What can hang from each mark:
z_441: z_691 z_765
z_691: z_188 z_367 z_959
z_959: z_765
z_951: z_691 z_765
z_765: z_441 z_951
z_367: z_691
z_188: z_691

Each row was made from one small tree. The marks that hang from a mark follow it in brackets, in the order of their numbers. Every link used is in the known rows. Write each row's tree.
Known rows:
z_188(z_691): [  3.1  19.3  -0.1 -33.2  13.1  13.3  35.2  -0.4  14.1 -12.7  20.4   8.3
  -0.8  -8.1 -11.1 -22.2  23.6   1.8   6.1  -2.9 -32.3   3.3 -35.9  18.6
 -16.0   8.4  34.7  -1.8  -5.8  35.0 -29.4]
z_765(z_441 z_951(z_691(z_959))): [  3.9  45.3  10.0  37.6  35.5 -21.8  33.4   0.0  41.3  18.3  24.2 -26.8
  -5.4  30.9 -10.0 -29.3  44.2  13.8 -13.6 -29.7   2.6 -18.8 -47.7  48.8
 -26.5 -17.9  26.9 -39.6  19.9  10.9  -2.5]
z_959(z_765(z_441(z_691))): [ 17.0  27.9  10.0  31.6  17.6  10.4  32.9  -3.5  23.5   5.3  18.0 -16.3
 -26.6 -22.3 -21.7  15.3  30.3   8.7  23.7 -16.5 -12.7  -7.7 -37.7  42.0
   7.1  20.8  12.8 -35.7  -6.6  -5.9 -25.2]
z_188(z_691(z_367 z_959(z_765(z_441 z_951)))): [  1.8  20.2 -10.1   3.4  10.1  -9.5  60.5  -5.5  19.0  37.6  10.6  -5.0
  -7.4  12.6 -11.0 -28.9  33.5  -0.9  12.7 -23.3 -26.2 -12.5 -41.6  52.6
 -20.4   3.2  16.5 -15.9   0.0 -13.0 -39.5]
z_441(z_691): [  6.2  18.8  15.2 -10.2  17.8  -6.7  22.3   7.3  32.5  -2.1  26.7  12.8
 -19.0  -4.4  -8.0   1.5  12.5  18.4   8.3   3.5 -25.3  -2.1 -42.2  25.5
  -4.2  21.1  19.6  -7.6 -24.2  -3.9  -4.9]
z_765(z_441): [  7.2  24.0  14.4   9.8  34.7  15.1  11.7  -7.5  28.6 -12.0  15.3 -11.0
 -10.9  -7.7 -20.6 -17.7  32.2  14.9  -5.9 -28.8  -3.1  -4.6 -43.4  31.3
  -7.9  -8.2  25.1 -25.9  22.4   6.3 -10.1]
z_367(z_691(z_959)): [ 26.8  29.3  -4.5   6.0  17.9  -9.0  51.5  26.8  18.2 -12.0  14.8  23.0
 -11.6  17.1  -4.7  -8.0   7.1  16.0 -21.3 -38.5 -21.9 -18.7 -36.6  24.3
 -31.8 -14.4  11.0  -5.0  13.0 -15.9  -7.0]
z_959(z_765(z_951(z_691))): [ 19.4  29.5 -15.5  46.3   6.8 -16.8  31.6   3.1  17.2   7.6  30.2 -36.8
  -5.8  11.5 -15.9  24.4  28.8   3.1  29.3 -20.4  -9.5 -20.0 -26.1  30.8
  15.9   5.1   3.0 -37.9  -5.3  18.5 -14.4]
z_188(z_691(z_367 z_959(z_765(z_441)))): [  6.1  24.9  -9.5 -11.1   7.0  -2.4  58.6  -1.6  13.1  28.5   4.3   1.9
  -8.4   3.5 -10.0 -23.2  22.3  -5.4  12.1 -22.2 -36.1 -19.2 -37.2  42.8
 -28.1   8.4  18.5  -9.1  -2.6 -18.3 -42.1]
z_188(z_691(z_959(z_765))): [ 13.8  31.1 -15.4  -0.8  -2.7  -0.9  64.8  -5.8   7.8  10.0   6.1  17.3
  -4.5   0.9  -8.8 -15.4  13.9  -5.1  19.1 -13.1 -33.3  -5.2 -29.5  28.8
 -25.8  21.0  26.6  -6.4  -7.3  12.5 -45.1]
z_691(z_188 z_367 z_959(z_765(z_951))): [  5.3   5.0 -29.3  31.4  -7.2 -54.7  47.2  -0.1  56.7  65.7  -4.2 -20.1
   3.5  42.2 -13.1 -17.4  -5.6  20.4  19.8 -54.1 -26.2 -39.1 -31.1  27.8
 -10.2   2.2   4.3 -22.5  21.2 -81.2 -24.1]
z_951(z_765): [ 29.0  39.3 -21.1   1.9  21.5 -18.6  -0.7  17.0  42.4 -13.8  28.6  -1.8
  -9.7   4.0 -16.6   8.5  16.2  -6.7   6.4 -24.3 -28.2  -0.9 -24.1  18.1
   4.8  14.8   1.2 -12.2 -18.4  23.9 -19.3]
z_367(z_691): [ 25.9  19.6   4.1  -5.4  24.2   7.6  30.4  30.8  14.7 -26.7  26.0   2.7
 -11.7   0.6 -11.2  -0.4  17.3  16.5 -15.9 -30.6 -20.2 -14.1 -34.9  18.7
  -9.5 -18.1  10.1  -9.4  12.3   4.6  -0.2]
z_691(z_188): [  8.6   8.5  -3.7  -7.9   9.9 -12.2  14.1   3.0  53.0   4.1   6.1 -16.7
   5.0  11.6 -19.2 -17.8  -1.8  25.0   5.0 -35.3 -27.2 -17.6 -31.7  -5.2
  -4.7   3.1  32.2 -16.7  27.8 -24.6 -12.7]
z_367(z_691(z_188 z_959(z_765))): [ 34.0  27.5  -9.9  18.1   1.9 -18.1  60.1  31.2  32.9   9.9   3.4   1.2
  -8.8  15.4 -10.2  -5.0  -6.1  19.8  -6.7 -55.8 -32.3 -31.8 -27.9  11.7
 -21.5  -4.1  17.0 -21.5  29.8 -44.8 -24.4]
z_441(z_691(z_188 z_959) z_765(z_951)): [  3.1  12.1  15.3  19.2  21.0 -57.9  58.8   7.0  77.8  49.7  -1.6  10.0
 -11.9  21.2 -11.2 -51.9  15.9  48.3   8.6  14.7 -34.2  18.0 -49.9  32.6
 -11.3  42.8  20.0 -30.1 -23.5 -45.3 -28.6]
z_441(z_691(z_188 z_367 z_959) z_765(z_951)): [ -2.7   2.3  10.1   4.4  21.5 -69.2  52.1  14.7  79.0  65.7  -2.0   3.8
 -11.4  28.1  -8.9 -53.9   9.5  44.8   7.8  10.7 -42.6   2.3 -53.6  38.4
  -7.9  35.6   8.3 -25.2 -31.0 -75.0 -23.4]
z_765(z_441(z_691) z_951): [ -8.2  16.5  31.0  31.5  37.9  -0.9  25.2  -6.0  50.4  19.9  32.1 -19.7
 -24.9  -1.6 -14.6 -22.9  55.4  28.9  -3.3  -7.6   6.2   8.2 -58.7  53.6
  -3.6  -6.5  21.5 -37.1   0.7   6.0  -3.5]
z_691(z_188 z_367 z_959): [  2.5   8.1 -18.7 -11.2   3.1 -48.5  31.9   9.0  59.6  44.1  -9.1   0.7
   8.4  43.1  -6.3 -34.4 -19.4  23.4  -1.8 -51.8 -37.2 -40.0 -34.3  12.4
 -30.5  -0.5  18.7  -4.5  23.9 -81.8 -13.2]
z_188(z_691(z_367 z_959(z_765))): [  8.3  19.8 -21.1 -15.3  -2.2 -11.8  58.4   0.4   9.5  26.3   5.4  11.7
  -3.7   9.5  -6.9 -17.1  11.2  -6.8  18.0 -19.0 -39.6 -18.3 -31.0  36.1
 -22.6  13.0  15.5  -1.4 -11.5 -18.6 -40.0]

Write each row's tree:
[-14.3   3.7  26.9  13.4  35.7 -18.7  20.8   0.9  70.2  45.9  24.5 -36.5
 -20.0   8.9 -13.1 -37.5  41.9  35.7  -6.2 -23.7  -9.3  -9.9 -61.0  48.1
  -0.6  -8.6  20.1 -38.2  12.1 -37.7  -4.7]
z_765(z_441(z_691(z_188 z_367)) z_951)
[ 18.0  46.0  -1.3  -6.1  30.9 -35.8  14.1  24.2  73.8  25.9  15.6  -8.8
 -21.1   5.9 -11.8 -20.0  17.0   4.6  -5.9 -33.9 -41.4 -15.6 -39.3  38.3
 -11.9  17.2  12.0 -22.5 -12.1 -30.8 -24.9]
z_951(z_765(z_441(z_691(z_188 z_367 z_959))))
[ 11.6  18.7 -17.1  18.3   1.0 -36.7  40.8   2.5  52.7  52.6 -14.3 -18.7
  -3.2  24.1 -18.7 -22.6  -4.6  17.9  13.0 -60.6 -30.6 -43.2 -34.9  29.6
 -19.2   2.5  13.6 -26.2  32.3 -87.0 -30.3]
z_691(z_188 z_367 z_959(z_765(z_441)))
[ 15.6  29.0  -2.4  26.3  30.4 -44.9  41.2   8.3  39.9  12.3  11.4  -5.6
   1.9  28.4 -14.8 -33.5  28.2  22.2   6.0  11.6 -20.7   8.4 -39.6  32.3
  -9.0  20.7   9.7 -31.0 -23.5   5.8 -18.4]
z_441(z_765(z_951(z_691(z_959))))
[  0.9   2.1  23.1   6.2  27.9 -41.0  39.5  11.6  72.4  33.9  10.8  -7.0
 -14.2   2.1 -17.9 -42.1  24.2  48.3  11.9  23.5 -34.7  21.3 -51.1  25.9
  10.0  38.4  17.8 -34.1 -25.8 -29.0 -23.8]
z_441(z_691(z_188) z_765(z_951))
[ 31.3  31.2  -0.8  23.4  11.1 -11.4  60.8  28.5  35.4  14.9   2.1  -8.0
 -12.4   8.1 -15.1 -12.2   7.1  20.4 -12.3 -60.2 -27.1 -30.3 -33.4  22.5
 -23.9 -11.1  21.1 -29.9  38.7 -41.4 -25.3]
z_367(z_691(z_188 z_959(z_765(z_441))))
[ 15.3   9.8 -28.6  12.0  -8.9 -46.1  43.6   5.2  47.9  51.9  -9.6 -10.1
   2.9  30.6 -14.2  -9.5 -18.2  15.9  20.0 -54.9 -38.7 -45.8 -26.7  16.4
 -15.4   9.6   7.2 -14.9  20.8 -87.2 -26.6]
z_691(z_188 z_367 z_959(z_765))
[ 16.8  45.8 -11.5  -1.6   9.7 -45.3  35.4  25.1  44.1  36.5  -1.7 -34.5
   5.3  31.2  -6.4 -11.9  -7.7   3.9   4.6 -48.9 -43.1 -61.3 -29.8  20.9
 -24.0   6.2  24.1 -31.0  16.6 -52.8 -16.0]
z_951(z_691(z_188 z_367 z_959(z_765(z_441))))
[ 16.5  37.8   3.8 -11.8  33.3 -24.9   0.2  26.6  70.6  16.8  21.4 -22.4
 -22.6  -5.9 -15.9 -12.4  23.1   4.6  -3.9 -27.9 -41.4 -13.6 -38.8  33.0
   1.9  15.8  13.1 -24.0 -12.4 -18.6 -21.3]
z_951(z_765(z_441(z_691(z_188 z_367))))
[ 37.1  78.2 -27.4  -2.6  19.0 -51.0  19.6  35.8  41.5  -5.0  21.6  -2.9
  -2.2  32.4  -0.9   3.8   0.3 -18.9  -3.5 -26.9 -44.3 -30.8 -19.5  20.8
 -25.7  19.7  14.0 -13.9 -26.3  18.3 -15.5]
z_951(z_691(z_959) z_765)
[  7.3  17.5  13.2  51.4  16.4  -4.5  36.7  -5.8  47.6  31.1  20.0 -39.3
 -23.2  -9.3 -24.9  -0.2  39.7  22.2  23.4 -24.8  -5.8  -5.9 -41.1  41.9
  16.1  10.6  15.3 -49.8   8.2 -15.0 -24.2]
z_959(z_765(z_441(z_691(z_188)) z_951))
[ 21.4  48.1   6.7   0.0  36.9 -11.1   5.9  19.1  55.2  -3.9  29.6  -8.1
 -28.4 -12.0 -15.4  -3.5  32.5   0.3  -1.9 -16.9 -28.3   2.3 -38.3  37.6
  -0.7  18.2  11.2 -24.2 -22.5  14.0 -21.3]
z_951(z_765(z_441(z_691)))
[  0.7  19.6 -13.4 -35.1   8.0 -14.7  48.9   4.8  18.4  17.8   8.5  17.6
   2.0  16.4  -2.1 -34.8   9.8  -0.6   2.1 -15.9 -40.5 -17.0 -38.2  31.6
 -36.1   5.4  23.4   9.2  -8.0 -15.7 -29.3]
z_188(z_691(z_367 z_959))
[ 30.8  74.7  -6.7  -7.2  40.9 -23.4  -3.4  35.7  45.9 -16.8  32.3 -33.5
  -9.0   4.6 -10.9   0.3  28.4 -18.0  -8.5 -27.5 -35.3 -25.0 -29.0  28.9
  -8.4   7.8  18.0 -33.3 -15.4  36.5 -13.4]
z_951(z_691 z_765(z_441))
[ 13.8  19.3  -2.2  62.6  18.1   6.8  31.0 -16.1  23.6  13.2  23.3 -35.9
 -17.4  -3.3 -27.7   5.6  48.1  12.0  23.0 -30.0   8.4  -2.0 -37.5  47.4
  15.4  -1.4   6.5 -44.5  14.4   6.5 -21.7]
z_959(z_765(z_441 z_951))
[  3.5   9.7  10.0  42.1  17.2 -11.7  32.8  -2.9  47.3  45.4  20.3 -42.5
 -23.9  -4.5 -22.6  -1.5  37.5  23.2  22.8 -26.6 -10.2 -15.6 -45.1  48.9
  16.5   6.0   6.4 -46.3   5.6 -34.2 -22.1]
z_959(z_765(z_441(z_691(z_188 z_367)) z_951))
[  1.6  29.2  25.7   4.9  27.7 -11.6  35.8  -0.5  58.7  22.9   2.7   1.4
 -19.0   2.4 -11.7 -33.8  15.6  27.9  -9.6 -25.9 -22.1 -10.9 -52.2  31.4
 -28.7  11.7  39.7 -26.9  15.1 -38.9 -16.9]
z_765(z_441(z_691(z_188 z_959)))
[ 28.6  58.3 -26.3 -30.2  26.9 -46.7  -7.8  46.3  43.0  -3.0  34.6 -29.4
  -1.4  21.8  -3.8  10.4   7.8 -20.9   1.0 -24.7 -50.6 -42.6 -20.8  22.3
  -0.8   9.7  -0.2 -14.6 -34.1   9.2  -6.0]
z_951(z_691(z_367) z_765)
[ 25.2  59.4 -10.0  21.3  14.1 -23.6  40.6  14.0  19.0   2.2  11.0 -12.7
  -4.1  19.3  -6.7   3.7   8.1  -3.7   7.5 -30.4 -24.5 -37.3 -28.6  28.4
 -27.7  10.4  23.1 -30.0   1.0  -3.8 -16.0]
z_951(z_691(z_959(z_765(z_441))))
[ 30.1  69.1  -3.8 -16.9  35.7 -34.1  -0.7  41.2  67.4  -0.3  21.6 -47.2
  -3.0   7.2 -13.8 -12.7  17.0  -7.8  -9.6 -40.5 -46.4 -34.6 -27.7  13.0
  -9.2   8.4  33.8 -40.0   3.9  10.7 -19.1]
z_951(z_691(z_188) z_765(z_441))
[ -1.9  17.0  25.9 -11.7  35.6   1.6  12.9   5.9  38.1  12.3  20.9  -8.1
 -23.0  -8.1 -12.5 -18.0  30.2  17.7  -4.7 -13.4 -18.9 -12.0 -53.7  45.8
  -7.6   2.6  16.5 -20.6  -6.9 -28.3  -5.3]
z_765(z_441(z_691(z_367)))
[ 19.4  24.9 -22.4  33.4 -10.6 -31.7  50.0  -2.5  45.6  29.3 -11.5  -0.9
   1.0  22.7 -16.7  -8.2 -13.8  19.5  19.7 -50.3 -28.3 -26.1 -25.5   8.1
 -17.5  18.5  22.9 -22.7  25.8 -53.2 -33.2]
z_691(z_188 z_959(z_765))
[ 26.7  23.1 -10.0  36.0   4.2 -22.1  64.6  27.2  38.6  20.9   9.5  -8.0
  -9.5  22.4 -11.0  -7.8   7.6  24.4  -6.6 -54.1 -23.3 -28.5 -31.5  19.7
 -18.5 -12.0  13.6 -27.4  30.6 -38.1 -20.6]
z_367(z_691(z_188 z_959(z_765(z_951))))
[ 25.0  69.6 -16.2 -17.2  29.0 -63.2  11.4  44.6  73.4  32.0   9.2 -34.6
  -0.7  33.1  -4.4 -25.8   3.7  -8.4 -13.5 -53.1 -55.6 -52.4 -29.6  27.3
 -26.2   6.5  21.3 -28.7   1.8 -37.2 -19.1]
z_951(z_691(z_188 z_367 z_959) z_765(z_441))
[ 12.1  27.0  -2.3  39.0  18.2 -15.7  25.2   6.6  38.8  31.6  22.1 -59.5
  -6.3   9.5 -21.3   0.0  34.9   9.8  18.9 -38.7 -13.6 -34.5 -36.8  39.3
  11.7  -5.8  11.3 -52.0  17.6 -18.3 -17.3]
z_959(z_765(z_441 z_951(z_691(z_188 z_367))))
[ 25.1  28.1   0.7  39.1  13.5 -14.6  64.1  25.0  42.7  22.8   8.0 -13.2
 -12.5  16.0 -13.5 -16.2  17.1  24.9 -12.1 -59.2 -18.5 -25.3 -37.4  30.7
 -19.0 -16.1  17.6 -35.6  40.0 -38.3 -23.6]
z_367(z_691(z_188 z_959(z_765(z_441 z_951))))
[ 12.7  36.7  -5.6   5.7   7.2   5.9  64.6  -5.8   9.9  11.6   4.7   8.3
  -9.4  -4.2 -11.5 -21.1  26.7  -4.3  12.2 -19.0 -27.5  -1.7 -34.6  37.2
 -28.7  15.3  31.5 -14.6   2.6  14.2 -47.0]
z_188(z_691(z_959(z_765(z_441))))
[ 17.3  18.5 -30.2  21.1  -4.3 -32.9  41.9  -2.7  20.6  30.4   3.7   6.6
  -6.4  28.0  -9.1   4.8  -3.9   3.2  22.6 -38.6 -23.6 -31.8 -29.3  35.8
 -13.7   9.0  -7.6  -7.3  -2.3 -56.6 -19.5]
z_691(z_367 z_959(z_765))
[  7.0  15.0  -4.2  -1.7  -2.3 -41.0  46.3  11.4  55.1  51.4   1.3   1.0
 -15.6  16.4  -3.5  -4.2 -14.4  20.5  16.5 -26.0 -45.0 -32.6 -37.6  25.8
 -11.9  25.8  14.3 -13.7 -12.7 -80.4 -20.1]
z_441(z_691(z_188 z_367 z_959(z_765)))
[ 24.7  23.1  -3.2  -2.0  11.2 -19.5  52.1  32.4  42.9   4.0   5.0   9.8
  -3.4  23.2  -7.5 -21.4  -4.8  24.9 -23.0 -51.9 -32.7 -28.7 -33.3   9.6
 -34.2 -14.8  24.4 -11.8  32.6 -37.6 -12.8]
z_367(z_691(z_188 z_959))
[ 12.7  18.1   9.2  16.2  13.8  -1.1  28.1   6.2  37.5  27.9  11.5 -29.8
 -21.5 -16.4 -21.3   5.0  19.3  15.6  23.4 -27.1 -25.3 -22.6 -38.1  35.8
  11.7  16.5  11.6 -36.6   2.5 -41.6 -25.4]
z_959(z_765(z_441(z_691(z_188 z_367))))
[ 32.0  62.7 -20.8 -21.4  22.4 -46.7  -0.5  45.2  62.6  -3.9  25.2 -36.4
   4.4  18.5  -9.7   0.4  -0.6  -9.1  -0.9 -32.3 -55.6 -35.8 -17.2  -1.9
  -5.5  16.7  25.4 -26.3 -10.1  12.5 -15.6]
z_951(z_691(z_188) z_765)
[  9.6  10.2  23.0 -19.9  27.2 -33.3  34.2  18.2  63.7  17.7   1.4   4.7
 -12.1  -9.6 -18.1 -34.8   5.7  41.9  11.9  23.0 -47.8  14.7 -43.9  12.1
   5.4  49.9  23.9 -25.2 -29.6 -34.2 -28.2]
z_441(z_691(z_188) z_765)
[  3.6  34.0  22.9  10.1  30.6  -2.2  34.9  -2.9  39.8  10.8   9.9  11.0
 -23.2  -1.5 -10.0 -22.1  23.4  19.2  -7.6 -16.5 -12.9  -4.4 -51.5  45.2
 -27.4  10.3  28.8 -21.2   2.4 -22.0 -13.1]
z_765(z_441(z_691(z_959)))
[  5.7  10.3   8.2 -20.9  18.8 -60.2  48.8  21.1  69.8  49.5 -11.0  15.5
 -10.7  14.5  -9.2 -47.0  -6.7  38.4   6.5   9.2 -56.3  -3.4 -47.3  25.3
 -14.6  48.0  13.3 -15.6 -32.8 -81.4 -27.2]
z_441(z_691(z_188 z_367 z_959) z_765)
[-12.7  11.9  20.6  23.7  29.2 -31.3  35.9  -2.3  72.4  57.6  14.2 -20.1
 -18.1  23.5  -9.5 -44.7  35.3  35.2  -9.1 -29.4  -9.8 -14.5 -61.0  54.1
 -18.5  -7.3  22.0 -34.7  12.3 -53.8  -7.5]
z_765(z_441(z_691(z_188 z_367 z_959)) z_951)
[ 21.0  37.7 -10.4  46.7   8.2  -9.3  48.1 -13.4  18.2  13.8   0.0   7.1
 -12.5  10.4 -17.0  -1.2  13.7   7.3  15.5 -39.4  -9.0 -13.2 -33.3  39.3
 -19.9   9.7  13.5 -23.6  14.6 -22.7 -27.7]
z_691(z_959(z_765(z_441)))
[  2.9   8.3  21.1  14.4  33.6 -31.4  37.9   5.8  48.2  17.1  20.6   4.3
 -18.7  -1.2 -13.5 -28.2  35.9  38.0  13.4  36.6 -22.0  30.9 -50.5  40.8
  11.2  38.4   5.1 -29.1 -46.9  -3.5 -19.0]
z_441(z_691 z_765(z_951))
[ 11.5  29.7  -3.9  43.1  21.9 -11.5  26.4   4.2  23.8  22.5  27.8 -53.5
 -10.4   7.0 -19.1   8.2  42.5   2.5  20.0 -30.0  -4.5 -27.6 -35.6  49.6
  12.9  -6.7   3.7 -46.3   4.6  -1.2 -13.1]
z_959(z_765(z_441 z_951(z_691(z_367))))
[ 15.8  23.9 -19.4  37.8   7.8 -22.0  27.2   6.4  19.6  18.3  29.3 -41.8
  -5.2  16.7 -14.0  22.5  26.1   1.5  29.8 -22.6 -13.5 -31.3 -28.1  33.9
  14.8   0.5  -4.5 -33.7  -7.7   0.8 -10.8]
z_959(z_765(z_951(z_691(z_367))))
[ -9.4  13.7  32.6  26.2  35.9  -8.4  26.8  -4.1  67.7  31.5  24.3 -30.7
 -19.7   0.9 -16.3 -33.8  44.8  36.6  -5.2 -18.7  -3.1   1.5 -58.1  43.0
  -1.7  -4.5  29.4 -43.2  15.9 -13.7  -8.7]
z_765(z_441(z_691(z_188)) z_951)
[ 10.1  15.1  -2.2   6.8  33.5 -41.2  24.3  16.2  39.1  14.5  19.6 -20.2
   3.0  21.1 -15.5 -30.7  31.7  22.7   9.6  12.9 -24.8   0.0 -41.3  34.0
   9.9  17.8  -1.0 -29.8 -26.6   0.1 -10.7]
z_441(z_765(z_951(z_691(z_367))))
[ -5.0  24.4  13.0  10.7  37.4 -25.6  12.6  12.9  60.1  31.9  25.2 -58.9
   0.0  28.2 -14.0 -34.9  42.2  20.4 -11.7 -36.4 -12.0 -34.0 -49.4  38.2
  -8.0 -23.3  26.5 -44.8  26.9 -15.7   2.0]
z_765(z_441 z_951(z_691(z_188 z_367)))
